Known rows, with every way that one mark hangs from another:
P{D{M{L}} X}: [-0.04  0.09 -0.31 -0.24 -0.05 -0.10 -0.08  0.14  0.25  0.39 -0.01  0.05
  0.34  0.17  0.06  0.02 -0.43  0.20 -0.09 -0.06 -0.07  0.24 -0.19  0.05
 -0.04  0.23  0.05  0.20]
L{M{D W}}: [-0.09  0.28 -0.43  0.20  0.12  0.01 -0.12 -0.02 -0.15 -0.23 -0.23  0.30
 -0.04 -0.09  0.20  0.22  0.07  0.14  0.00  0.04  0.11  0.05 -0.16  0.14
  0.06 -0.02 -0.08 -0.21]
P{D}: [-0.30  0.06 -0.38  0.14  0.05 -0.21 -0.13  0.10  0.17  0.13  0.08  0.12
  0.02 -0.11  0.01  0.05 -0.10  0.24  0.07  0.02 -0.07  0.05 -0.25  0.11
 -0.01 -0.18 -0.08  0.07]
T{M{D L{Q}}}: [-0.28 -0.13 -0.06  0.24 -0.29 -0.58 -0.10 -0.09 -0.26  0.11  0.26 -0.19
  0.36 -0.29 -0.03  0.19 -0.21  0.54  0.06  0.27  0.23  0.06 -0.27  0.03
 -0.03 -0.09  0.38 -0.02]
M{D W}: [-0.14  0.29 -0.35  0.37 -0.09 -0.07 -0.13 -0.07 -0.22 -0.23  0.01  0.08
  0.04 -0.17  0.03  0.23  0.20  0.12 -0.03  0.17  0.01  0.04 -0.20  0.11
  0.01  0.09 -0.11 -0.11]
L{M{D W} Q{U}}: [ 0.07  0.21 -0.11  0.23  0.29 -0.22 -0.11 -0.02 -0.60 -0.01 -0.13  0.16
 -0.02  0.00  0.40  0.22  0.19 -0.08 -0.02 -0.02  0.26  0.03 -0.27  0.02
 -0.01 -0.17  0.18 -0.14]
P{D{M{W}} X}: [ 0.02  0.46 -0.32 -0.06 -0.02 -0.03 -0.04  0.05  0.18  0.01 -0.17  0.10
  0.07  0.15  0.19  0.11 -0.03 -0.07 -0.22 -0.28  0.04  0.26 -0.13  0.06
 -0.08  0.26 -0.14  0.10]
X{P{D}}: [-0.34  0.19 -0.43  0.19 -0.17 -0.17 -0.06  0.24  0.16  0.21  0.12  0.20
  0.02 -0.40 -0.02  0.17 -0.14  0.16  0.04  0.10 -0.14  0.02 -0.29  0.12
 -0.29 -0.36 -0.05 -0.01]
W{M{L{Q}}}: [-0.08 -0.17 -0.07 -0.16 -0.04 -0.38  0.06 -0.05 -0.16  0.36  0.14  0.08
  0.41 -0.02  0.10  0.30 -0.40  0.19  0.14 -0.08  0.13 -0.24 -0.12  0.14
  0.11 -0.05  0.11 -0.27]
D{P{X}}: [-0.27  0.11 -0.25  0.04  0.42 -0.14 -0.28  0.05  0.23  0.19 -0.12 -0.46
  0.08  0.09  0.08 -0.02  0.08 -0.08 -0.06 -0.28  0.04 -0.02 -0.22  0.00
  0.17  0.03 -0.28  0.16]
M{D{P} L W}: [ 0.15  0.37 -0.47  0.33 -0.04 -0.10 -0.14  0.08 -0.42  0.09  0.08 -0.23
  0.14 -0.16 -0.10  0.16  0.20  0.21 -0.02  0.33 -0.16  0.26 -0.29  0.06
 -0.08  0.14 -0.13 -0.03]
M{D T W}: [-0.13  0.18 -0.23  0.45 -0.07  0.01 -0.15 -0.07 -0.25 -0.29  0.01 -0.03
 -0.06 -0.04  0.01  0.40  0.11  0.16 -0.11  0.05 -0.13 -0.15 -0.26  0.33
  0.05  0.17 -0.13  0.00]
L{M{T W} Q{U}}: [ 0.04 -0.13  0.10  0.19  0.44 -0.18 -0.09 -0.02 -0.43  0.05 -0.16  0.00
 -0.08  0.18  0.40  0.53  0.12 -0.08 -0.03 -0.32  0.09 -0.40 -0.23  0.23
  0.29 -0.12  0.07 -0.06]
W{M{L}}: [-0.17 -0.17 -0.24 -0.10 -0.10 -0.14 -0.03 -0.01  0.03  0.25  0.04  0.26
  0.30  0.06 -0.04  0.23 -0.40  0.10  0.18  0.09 -0.05 -0.34 -0.18  0.18
  0.18 -0.03  0.03 -0.26]
D{M{L T W} P}: [ 0.29  0.14 -0.26  0.04  0.03  0.15 -0.07  0.12 -0.15  0.24 -0.15 -0.25
  0.14  0.08 -0.08  0.56  0.07  0.09 -0.20 -0.13 -0.33 -0.17 -0.15  0.31
  0.05  0.13 -0.17  0.03]
P{X}: [-0.40 -0.08 -0.11  0.03  0.27 -0.12 -0.21 -0.03  0.30  0.07 -0.02 -0.17
  0.23  0.10  0.18  0.06 -0.13  0.01  0.06 -0.15  0.09 -0.14 -0.19  0.02
  0.32  0.13 -0.17  0.07]
P{D X}: [-0.35  0.10 -0.29  0.06  0.14 -0.24 -0.18  0.04  0.29  0.10  0.03 -0.04
  0.07  0.09  0.12 -0.11 -0.17  0.12  0.00 -0.16  0.01  0.18 -0.26  0.04
  0.07  0.11 -0.14  0.21]
Q{L U}: [-0.22 -0.04  0.07  0.24  0.47  0.03 -0.15  0.03 -0.26  0.24  0.05  0.07
  0.18  0.05  0.28  0.08  0.00 -0.10 -0.07  0.04 -0.01 -0.52 -0.40  0.04
  0.13 -0.57  0.18 -0.11]
M{D L{Q{U}} T}: [-0.01 -0.30  0.12  0.35  0.05 -0.32 -0.15  0.01 -0.60  0.33  0.28 -0.22
  0.21  0.04  0.09  0.37 -0.16  0.16  0.00  0.21 -0.09 -0.19 -0.40  0.18
  0.00 -0.03  0.29  0.21]
T{M{L{Q{U}}}}: [-0.24 -0.39  0.19  0.20 -0.02 -0.57 -0.14 -0.07 -0.33  0.35  0.25 -0.17
  0.29 -0.02  0.05  0.28 -0.05  0.22  0.18  0.23  0.24 -0.27 -0.35 -0.08
  0.22 -0.28  0.47  0.03]
M{D L}: [-0.18 -0.06 -0.34  0.17 -0.12 -0.13 -0.16  0.00 -0.16  0.16  0.21  0.03
  0.34 -0.14 -0.06  0.15 -0.26  0.38  0.12  0.41 -0.10  0.01 -0.26  0.06
  0.02  0.02  0.07  0.02]
X{P{D{M}}}: [-0.18  0.34 -0.45 -0.06 -0.24  0.05 -0.02  0.28  0.24  0.29 -0.07  0.31
  0.08 -0.35  0.02  0.29 -0.23  0.01 -0.13 -0.08 -0.12  0.04 -0.21  0.15
 -0.45 -0.39  0.04 -0.03]
T{M{D{P}}}: [-0.42  0.26 -0.34  0.38 -0.07 -0.30 -0.36 -0.02 -0.01 -0.08 -0.11 -0.28
 -0.06 -0.24 -0.13  0.02  0.18  0.17 -0.09  0.07  0.10  0.09 -0.33  0.08
 -0.18 -0.32  0.13  0.08]
P{D{M{L T}} X}: [-0.04 -0.06 -0.17 -0.13 -0.06 -0.03 -0.07  0.12  0.24  0.34 -0.01 -0.04
  0.23  0.26  0.03  0.21 -0.49  0.24 -0.19 -0.24 -0.22  0.02 -0.23  0.28
  0.02  0.32  0.01  0.35]
T{M{D L W}}: [-0.21  0.09 -0.24  0.45 -0.45 -0.32 -0.09 -0.13 -0.26 -0.19  0.18  0.02
  0.20 -0.19 -0.15  0.22  0.07  0.43  0.07  0.45  0.05  0.06 -0.28  0.09
  0.06  0.11  0.20 -0.12]
M{D L T W}: [ 0.00 -0.01 -0.24  0.44 -0.20 -0.04 -0.06 -0.04 -0.39 -0.09  0.20 -0.07
  0.16  0.00 -0.08  0.44 -0.06  0.37 -0.04  0.29 -0.27 -0.12 -0.26  0.33
  0.09  0.30 -0.06  0.01]
D{M{L W} P}: [ 0.29  0.28 -0.37 -0.06  0.05  0.10 -0.06  0.14 -0.14  0.29 -0.13 -0.14
  0.25 -0.03 -0.06  0.37  0.12  0.06 -0.10  0.03 -0.16  0.03 -0.13  0.09
  0.00  0.04 -0.15 -0.08]
X{P{D{M{L T}}}}: [-0.07  0.02 -0.32  0.02 -0.39  0.05  0.06  0.31  0.10  0.44  0.09  0.18
  0.19 -0.21 -0.10  0.50 -0.48  0.25 -0.16  0.02 -0.42 -0.11 -0.25  0.35
 -0.36 -0.18  0.07  0.09]

Rows:
[ 0.02  0.27 -0.26  0.11  0.17 -0.23 -0.04 -0.04 -0.36 -0.09 -0.13  0.13
  0.08 -0.19  0.36  0.29  0.05  0.24 -0.04 -0.09  0.29  0.11 -0.12  0.09
 -0.02  0.00  0.01 -0.23]	L{M{D W} Q}
[-0.01  0.39 -0.37  0.17 -0.35  0.12  0.03  0.19  0.03  0.04 -0.09  0.24
 -0.10 -0.23  0.03  0.56 -0.02  0.01 -0.28 -0.20 -0.30 -0.09 -0.21  0.37
 -0.41 -0.13 -0.12 -0.03]	X{P{D{M{T W}}}}
[-0.14 -0.08 -0.22  0.16  0.27  0.07 -0.09 -0.02  0.02 -0.17 -0.24  0.14
 -0.08  0.09  0.22  0.53  0.02  0.15 -0.04 -0.26 -0.07 -0.38 -0.13  0.36
  0.36  0.01 -0.18 -0.15]	L{M{T W}}
[-0.25  0.33 -0.25  0.15  0.13 -0.10 -0.29 -0.05  0.01 -0.04 -0.21 -0.26
 -0.17  0.24  0.03  0.02 -0.13 -0.26 -0.26 -0.41 -0.02 -0.04 -0.26  0.37
 -0.17  0.18 -0.17  0.11]	W{M{D{P{X}} T}}
[ 0.00  0.12 -0.12  0.23  0.20 -0.20 -0.02 -0.06 -0.37 -0.17 -0.15  0.02
 -0.02 -0.07  0.35  0.47 -0.01  0.23 -0.19 -0.28  0.13 -0.08 -0.16  0.31
  0.01  0.06 -0.02 -0.11]	L{M{D T W} Q}
[-0.04  0.17 -0.47 -0.12 -0.40  0.01  0.03  0.32  0.12  0.49  0.08  0.30
  0.31 -0.33 -0.06  0.31 -0.40  0.24 -0.04  0.17 -0.26  0.08 -0.24  0.12
 -0.41 -0.27  0.10 -0.01]	X{P{D{M{L}}}}
[ 0.25  0.32 -0.27  0.27  0.01 -0.36 -0.05  0.04 -0.63  0.23  0.13 -0.40
  0.26 -0.23  0.02  0.26  0.18  0.29 -0.07  0.20  0.02  0.33 -0.25  0.05
 -0.15  0.13 -0.09 -0.04]	M{D{P} L{Q} W}
[-0.07  0.30 -0.25 -0.03  0.52 -0.32 -0.23  0.07 -0.10  0.20 -0.30 -0.37
  0.09 -0.01  0.35 -0.06 -0.05  0.06 -0.19 -0.42  0.36  0.32 -0.20  0.02
 -0.08  0.01 -0.08  0.09]	L{M{D{P{X}}} Q}
[-0.25  0.34 -0.31  0.18  0.25 -0.14 -0.34  0.04  0.02  0.08 -0.12 -0.41
  0.04  0.01  0.05 -0.13  0.08 -0.06 -0.14 -0.12  0.07  0.25 -0.29  0.04
 -0.09  0.11 -0.20  0.22]	M{D{P{X}}}
[ 0.07  0.11 -0.25  0.15  0.11 -0.40 -0.13  0.10 -0.40  0.43  0.16 -0.44
  0.30 -0.24 -0.04  0.15 -0.06  0.35 -0.02  0.15  0.03  0.26 -0.28  0.04
 -0.19 -0.06  0.02  0.08]	M{D{P} L{Q}}
[-0.02 -0.49  0.20  0.19  0.19 -0.30 -0.11  0.03 -0.41  0.47  0.26 -0.27
  0.26  0.14  0.13  0.48 -0.18  0.12  0.08  0.05 -0.09 -0.42 -0.34  0.15
  0.26 -0.10  0.20  0.17]	M{L{Q{U}} T}
[-0.24 -0.20  0.10  0.37 -0.19 -0.58 -0.19 -0.11 -0.52  0.22  0.26 -0.16
  0.25 -0.12  0.03  0.16 -0.05  0.25  0.10  0.36  0.23 -0.03 -0.40 -0.06
 -0.02 -0.22  0.55  0.07]	T{M{D L{Q{U}}}}
[ 0.02  0.14 -0.16  0.07  0.18 -0.45 -0.17  0.03 -0.30  0.41  0.13 -0.61
  0.37 -0.04  0.10 -0.02 -0.11  0.20 -0.12 -0.03  0.14  0.35 -0.25 -0.03
 -0.09  0.24 -0.03  0.18]	M{D{P{X}} L{Q}}
[-0.11  0.03 -0.22  0.27  0.14 -0.13 -0.26  0.05 -0.13  0.23  0.04 -0.55
  0.16  0.16 -0.07  0.09 -0.16  0.17 -0.16  0.00 -0.20  0.09 -0.34  0.23
  0.01  0.29 -0.15  0.33]	M{D{P{X}} L T}
[ 0.09  0.36 -0.14  0.05  0.27  0.16 -0.17  0.02  0.09  0.04 -0.34 -0.38
 -0.04  0.26  0.12  0.38  0.17 -0.25 -0.38 -0.53 -0.11 -0.09 -0.14  0.28
  0.10  0.28 -0.33  0.16]	D{M{T W} P{X}}
[-0.17 -0.08 -0.24  0.14 -0.26 -0.10 -0.08 -0.05 -0.16  0.02  0.07  0.20
  0.12  0.11 -0.12  0.30 -0.42  0.18  0.01  0.11 -0.21 -0.27 -0.27  0.43
 -0.03  0.10  0.08 -0.10]	W{M{D L T}}
[-0.10  0.15 -0.31  0.32  0.14  0.09 -0.13 -0.03 -0.19 -0.28 -0.22  0.19
 -0.14  0.02  0.20  0.40  0.02  0.20 -0.11 -0.12 -0.03 -0.16 -0.20  0.36
  0.10  0.07 -0.10 -0.08]	L{M{D T W}}
[ 0.15 -0.20  0.07 -0.17  0.12 -0.15 -0.06  0.09 -0.29  0.58  0.05 -0.05
  0.44  0.07  0.19  0.39 -0.23  0.01  0.06  0.02  0.09 -0.21 -0.20 -0.05
  0.08 -0.21  0.33  0.04]	D{M{L{Q{U}}}}
[ 0.20  0.11 -0.31  0.09 -0.24  0.03  0.05  0.11 -0.09  0.13  0.01  0.15
  0.12  0.08 -0.07  0.50 -0.20  0.28 -0.17 -0.01 -0.34 -0.03 -0.20  0.36
 -0.07  0.19 -0.03  0.07]	P{D{M{L T W}}}
[ 0.19  0.05 -0.04  0.35 -0.06 -0.33 -0.07 -0.05 -0.80  0.18  0.28 -0.09
  0.26 -0.04  0.14  0.27  0.12  0.08  0.07  0.38  0.07  0.05 -0.35 -0.04
  0.01  0.06  0.22 -0.01]	M{D L{Q{U}} W}
[-0.09 -0.08 -0.07  0.09 -0.22 -0.31  0.01 -0.09 -0.35  0.16  0.13  0.01
  0.25  0.03  0.03  0.38 -0.47  0.25 -0.03 -0.06 -0.04 -0.19 -0.22  0.41
 -0.11  0.13  0.17 -0.11]	W{M{D L{Q} T}}
[-0.16  0.16 -0.40  0.22  0.38  0.01 -0.30  0.12 -0.04  0.01 -0.32 -0.15
 -0.17 -0.03  0.09  0.21 -0.04  0.13 -0.17 -0.24 -0.10 -0.03 -0.29  0.33
 -0.06 -0.21 -0.10  0.10]	L{M{D{P} T}}
[-0.05  0.42 -0.27  0.24  0.30  0.09  0.00  0.01 -0.36 -0.19 -0.18  0.35
  0.12 -0.08  0.36  0.12 -0.04  0.23 -0.22  0.01  0.08 -0.14 -0.21  0.20
 -0.08 -0.26  0.04 -0.36]	Q{L{M{D W}}}
[-0.10  0.12 -0.13 -0.09  0.36  0.14 -0.26  0.08  0.31  0.20 -0.34 -0.45
  0.05  0.23  0.11  0.27 -0.09 -0.20 -0.32 -0.60 -0.09 -0.17 -0.16  0.26
  0.06  0.10 -0.21  0.29]	D{M{T} P{X}}
[-0.21  0.18 -0.32  0.15  0.48 -0.03 -0.32  0.08  0.08 -0.01 -0.36 -0.28
 -0.14  0.18  0.20  0.06 -0.09  0.03 -0.24 -0.41  0.02  0.07 -0.25  0.28
  0.00  0.07 -0.18  0.22]	L{M{D{P{X}} T}}
[-0.19  0.31 -0.42  0.04  0.46 -0.11 -0.33  0.11  0.09  0.09 -0.36 -0.19
 -0.02  0.07  0.24 -0.14 -0.03 -0.02 -0.13 -0.25  0.16  0.26 -0.23  0.05
 -0.01  0.00 -0.15  0.11]	L{M{D{P{X}}}}
[-0.17  0.25 -0.30 -0.21  0.07 -0.04 -0.14  0.09  0.38  0.20 -0.16  0.08
  0.14  0.12  0.17  0.02 -0.25  0.00 -0.17 -0.32  0.06  0.19 -0.14  0.08
 -0.08  0.09 -0.05  0.20]	P{D{M} X}
[ 0.00  0.04 -0.17 -0.04  0.34 -0.25  0.02 -0.01 -0.15  0.03 -0.14  0.10
  0.14 -0.13  0.36  0.39  0.03  0.20  0.04 -0.25  0.28 -0.10 -0.05  0.08
  0.25 -0.08 -0.08 -0.28]	L{M{W} Q}
[ 0.13  0.29 -0.26  0.09  0.17  0.22 -0.15  0.09 -0.01  0.04 -0.33 -0.25
 -0.05  0.04  0.02  0.52  0.24 -0.12 -0.29 -0.37 -0.19 -0.22 -0.15  0.34
  0.02 -0.01 -0.26  0.05]	D{M{T W} P}
[-0.16  0.04 -0.21  0.00  0.23 -0.27 -0.11  0.01 -0.16  0.08 -0.12  0.09
  0.19 -0.20  0.34  0.19 -0.20  0.29  0.00 -0.14  0.30  0.06 -0.14  0.12
 -0.04 -0.18  0.10 -0.13]	L{M{D} Q}
[-0.07  0.42 -0.22  0.44  0.18 -0.08 -0.26 -0.05 -0.19 -0.17 -0.11 -0.48
 -0.15  0.13  0.05  0.15  0.26 -0.10 -0.29 -0.22 -0.10  0.11 -0.30  0.26
 -0.01  0.36 -0.32  0.22]	M{D{P{X}} T W}
[ 0.11 -0.01 -0.03  0.39 -0.16 -0.28  0.01 -0.09 -0.55  0.04  0.27 -0.21
  0.27 -0.09  0.06  0.53 -0.10  0.45 -0.10  0.14 -0.08 -0.04 -0.23  0.27
  0.02  0.32  0.01  0.00]	M{D L{Q} T W}
[-0.10  0.26 -0.25 -0.22  0.35  0.07 -0.25  0.12  0.32  0.28 -0.34 -0.34
  0.17  0.13  0.13  0.08  0.01 -0.21 -0.20 -0.43  0.06  0.02 -0.12  0.03
  0.04  0.00 -0.19  0.17]	D{M P{X}}
[ 0.12  0.20 -0.32  0.46 -0.05 -0.07 -0.14  0.05 -0.46  0.04  0.08 -0.34
  0.01 -0.03 -0.15  0.37  0.15  0.25 -0.15  0.21 -0.32  0.04 -0.30  0.30
 -0.05  0.23 -0.19  0.08]	M{D{P} L T W}
[-0.17 -0.06  0.00  0.07  0.67  0.07 -0.13  0.10 -0.20  0.23 -0.17  0.32
  0.11  0.14  0.42  0.07 -0.13 -0.06 -0.06 -0.07  0.08 -0.51 -0.32  0.08
  0.18 -0.65  0.24 -0.21]	Q{L{M} U}
[ 0.06 -0.05 -0.13 -0.15  0.21  0.07 -0.18  0.13  0.18  0.41 -0.18 -0.45
  0.26  0.27  0.01  0.30 -0.24  0.00 -0.24 -0.33 -0.19 -0.13 -0.17  0.26
  0.12  0.24 -0.16  0.31]	D{M{L T} P{X}}
[-0.22 -0.10 -0.15  0.28 -0.29 -0.30 -0.06 -0.11 -0.08 -0.06  0.18  0.00
  0.26 -0.09 -0.12  0.32  0.06  0.40  0.15  0.33  0.04 -0.22 -0.24  0.05
  0.31  0.04  0.11 -0.16]	T{M{L W}}
[-0.20  0.09 -0.18 -0.10  0.08  0.02 -0.13  0.06  0.38  0.13 -0.16 -0.06
  0.02  0.23  0.12  0.21 -0.31  0.03 -0.30 -0.47 -0.12  0.00 -0.20  0.29
 -0.05  0.17 -0.09  0.35]	P{D{M{T}} X}
[ 0.02  0.14 -0.04  0.21  0.57  0.08 -0.03  0.04 -0.41  0.03 -0.18  0.35
  0.03  0.13  0.46  0.16  0.10 -0.12 -0.09 -0.04  0.05 -0.47 -0.28  0.10
  0.18 -0.47  0.11 -0.33]	Q{L{M{W}} U}
